Each row was made from one path, in order. Every step used is in the known rows, and no mark comes twice. Write each row's path.
In the rows, 128 means zero.
Known rows:
lebo > fadob > ledin > dapar: [142 106 130  95 140 102 123 152 127 119 107 143 130 151 109 151 145 138
 146 139 158 117 109 116]
fadob > pobap > kubab > ledin: [110 102 110 107 159 123 130 151 103 164 121 143 108  83 200 147 118 129
 140 112 131 158  95 150]
pobap > kubab > ziki > fadob > ledin: [ 93 110 102 100 123 157 169 172 116 151 138 125 119 153 161 161 115 102
 161 118 139 134 147 179]
bezur > kubab > ziki: [ 93 134 111  99 122 107 137 124 146 121 125 111 134 129 166 142 124 151
 155 127 120 149 146 141]
dapar > lebo > fadob > pobap > kubab: [124  67 135  98 150  44 152 147 122 143 124  71 119 185  87 150 125 193
 119 137 126 120  88 193]
ziki > fadob > ledin > kubab: [146  92 145 139 110 179 135 153 137 144  94  87 113 169 127 123 153 120
 143 115 139 123 161 196]
ziki > fadob: [135  97 136 139 124 126 151 154 152 137 106  55 129 151  96 132 142 133
 139 120 140 122 157 171]
ledin > fadob: [145  88 119 120 127 122  91 126 149 110 140 135 154 129  87 132 136 179
 132 115 133 132 127 141]
dapar > lebo > fadob > ledin > kubab > pobap: [137  83 147 104 122  87 130 139 133 132 119  68 104 252  66 130 134 195
 113 146 119 117 103 198]
lebo > fadob > pobap: [144  82 121  87 162  50 127 136 109 125 116 100 132 108 121 152 135 143
 134 118 142 126  79 110]
fadob > pobap > kubab > ziki: [ 93 103 102  92 151 126 134 144  87 146 132 140 118  79 189 151 115 103
 140 111 125 152  93 115]
bezur > fadob > ledin > dapar > lebo: [118 126 126 108 120 182 131 152 115 128 120 168 104 146 155 130 121 100
 132 124 131 145 108 141]
kubab > ziki > fadob > pobap: [ 91 109 112 100 130 136 148 162 133 124 115  45 117 131 116 132 122  90
 151 112 122 151 115 105]
lebo > fadob > ledin > kubab: [159  92 134  97 132 104 121 139 110 129 117 136 122 164 134 142 145 136
 140 124 144 116 106 160]
kubab > ledin: [123 140 125 129 137 130 131 164 159 153 116 102 101 148 144 119 119 145
 144 127 128 161 115 162]
ziki > fadob > pobap > kubab > ledin > dapar: [111  86 131 126 145 121 135 177 133 158  98  78 118 112 146 147 138 132
 143 119 149 148 130 173]
ledin > kubab > ziki: [100 129 145 120 104 132  84 134  82 125 148 122 113 139 171 114 126  99
 119 127 108 155 100 152]
kubab > pobap > fuzub: [119 136 129 122 100 139  88 109 123 128 159 114 111 205 104 134 118 130
 114 135 137 140 131 146]
dapar > lebo > fadob > ledin > kubab: [140  79 149 109 127  82 143 143 130 137 117  78 111 227  77 133 135 188
 119 141 123 114 104 208]
fadob > ledin: [145 126 119 119 122 204 143 131 140 134 102 161 111 154 142 125 136 113
 149 120 134 120 144 126]
bezur > fadob > pobap: [123 109 111  99 143 139 127 135  91 131 131 146 110  77 185 134 114  85
 126  98 119 156  80 121]
fadob > pobap > kubab: [111  96 111 107 154 123 128 133  88 153 127 156 121  72 193 152 123 121
 132 112 131 142 100 132]

Write each row's path:
[ 87 111 105 103 126 131 165 172 111 148 147 114 126 144 156 162 113 108
 155 121 137 137 142 179] : pobap > kubab > ziki > fadob
[114 131 119 110 118 109 105 103 150 120 123 111 125 177 144 138 134 191
 131 140 122 141 157 142] : bezur > kubab > pobap
[121  80 124 123 145 124 151 171 134 161 101  65 115 120 146 145 135 131
 147 108 142 143 134 186] : ziki > fadob > pobap > kubab > ledin
[138 125 110 104 123 195 146 141 113 131 125 169 105 131 173 130 119  81
 142 103 127 140 115 143] : bezur > fadob > ledin
[125 126 131 113 105 207 112 133 108 133 116 158 100 162 171 115 135  92
 143 119 120 138 124 143] : fadob > ledin > kubab > ziki
[ 94 120 115 107 118 136 154 165 143 120 124  44 121 157  99 131 121  94
 152 119 125 142 132 120] : kubab > ziki > fadob
[ 87 119 124 107 112 163 153 175 153 122 107  55 111 186  87 129 127 105
 153 132 128 142 133 128] : kubab > ziki > fadob > ledin > dapar > lebo
[ 97 143 149 136 133 110 107 180 162 148 108 100 100 169 115 119 123 171
 129 157 134 168 103 163] : kubab > ledin > dapar > lebo
[102 106 151 124 103 128  88 140  82 140 143  96 112 131 172 122 130  90
 125 113 122 159 104 182] : ledin > kubab > ziki > fadob > pobap > fuzub
[140  81 139 104 134  84 159 145 146 134 112  72 114 225  63 137 132 190
 126 140 126 110 110 191] : dapar > lebo > fadob > ledin
[105 125 138 115 136  61 118 151 169 142 105 104 123 156 151 142 134 214
 147 149 138 159 132 189] : bezur > kubab > ledin > dapar > lebo > fadob
[127  98 146 137 116 167 145 167 162 138  83  76 116 183  85 130 150 139
 142 135 148 120 161 170] : ziki > fadob > ledin > dapar > lebo
[135  65 107 104 146 118  91 131 119 127 140 156 150  89 133 148 132 174
 137 105 135 142 107 145] : ledin > fadob > pobap > kubab
[124 103 129 122 135 123 109 114  97 149 135 144 123  72 173 140 122 102
 129 104 142 146  98 140] : fadob > pobap > fuzub
[ 95 100 123 110 156 112 120 161 105 163 117 137 107 100 181 146 119 147
 131 128 132 160  88 155] : fadob > pobap > kubab > ledin > dapar > lebo
[ 96 117 128 112 142  87 135 187 122 164 137 144 114 159 157 161 116 168
 141 147 148 151 113 211] : pobap > kubab > ledin > dapar > lebo > fadob
[121  70 100  95 144 122  95 137 120 123 142 144 147  95 132 148 127 161
 142 103 131 148 102 133] : ledin > fadob > pobap > kubab > ziki
[135  80 113  83 168  47 137 157 106 146 124 113 124 114 151 165 127 148
 144 117 147 137  80 152] : lebo > fadob > pobap > kubab > ledin
[136 113 118 123 137 125 103 163 174 141 124 107 120 150 114 121 124 180
 147 118 132 164 114 172] : kubab > ledin > fadob
[ 90 105 154 115 141  62 102 161 113 128 120 128 129 145 102 151 134 174
 114 166 145 137  90 138] : ledin > dapar > lebo > fadob > pobap > kubab
[123  76 125 123 142 122 150 159 123 153 105  75 124 114 141 150 138 127
 141 109 142 130 138 175] : ziki > fadob > pobap > kubab
[103 134 148 125 139  84 110 184 160 145 108  91 103 174 106 127 125 179
 132 157 139 164  95 164] : kubab > ledin > dapar > lebo > fadob
[143  96 142 133 106 183 123 149 139 140  97  77 105 197 116 123 152 126
 137 120 136 125 160 183] : ziki > fadob > ledin > kubab > pobap
[124  71 134  99 153  44 153 159 133 151 120  62 110 193  92 147 121 200
 124 135 125 132  84 206] : dapar > lebo > fadob > pobap > kubab > ledin
[132  81 138 134 129 124 137 144 129 151 111  65 126 112 128 141 138 114
 139 102 149 135 136 179] : ziki > fadob > pobap > fuzub
[119 133 123 120 133 102 130 136 169 148 109 113 119 137 179 134 129 189
 154 128 129 158 149 189] : bezur > kubab > ledin
[101 108  98  84 144 141 140 150  76 139 145 157 109  80 207 148 103  74
 136  97 121 162  80 134] : bezur > fadob > pobap > kubab > ziki
[101 125 146 121 147  82 104 183 155 148 103  91 100 157 114 127 125 175
 131 152 138 169  82 150] : kubab > ledin > dapar > lebo > fadob > pobap
[ 82 117 109 102 122 155 155 179 112 146 136 138 122 146 160 162 119 102
 159 129 145 140 143 167] : pobap > kubab > ziki > fadob > ledin > dapar
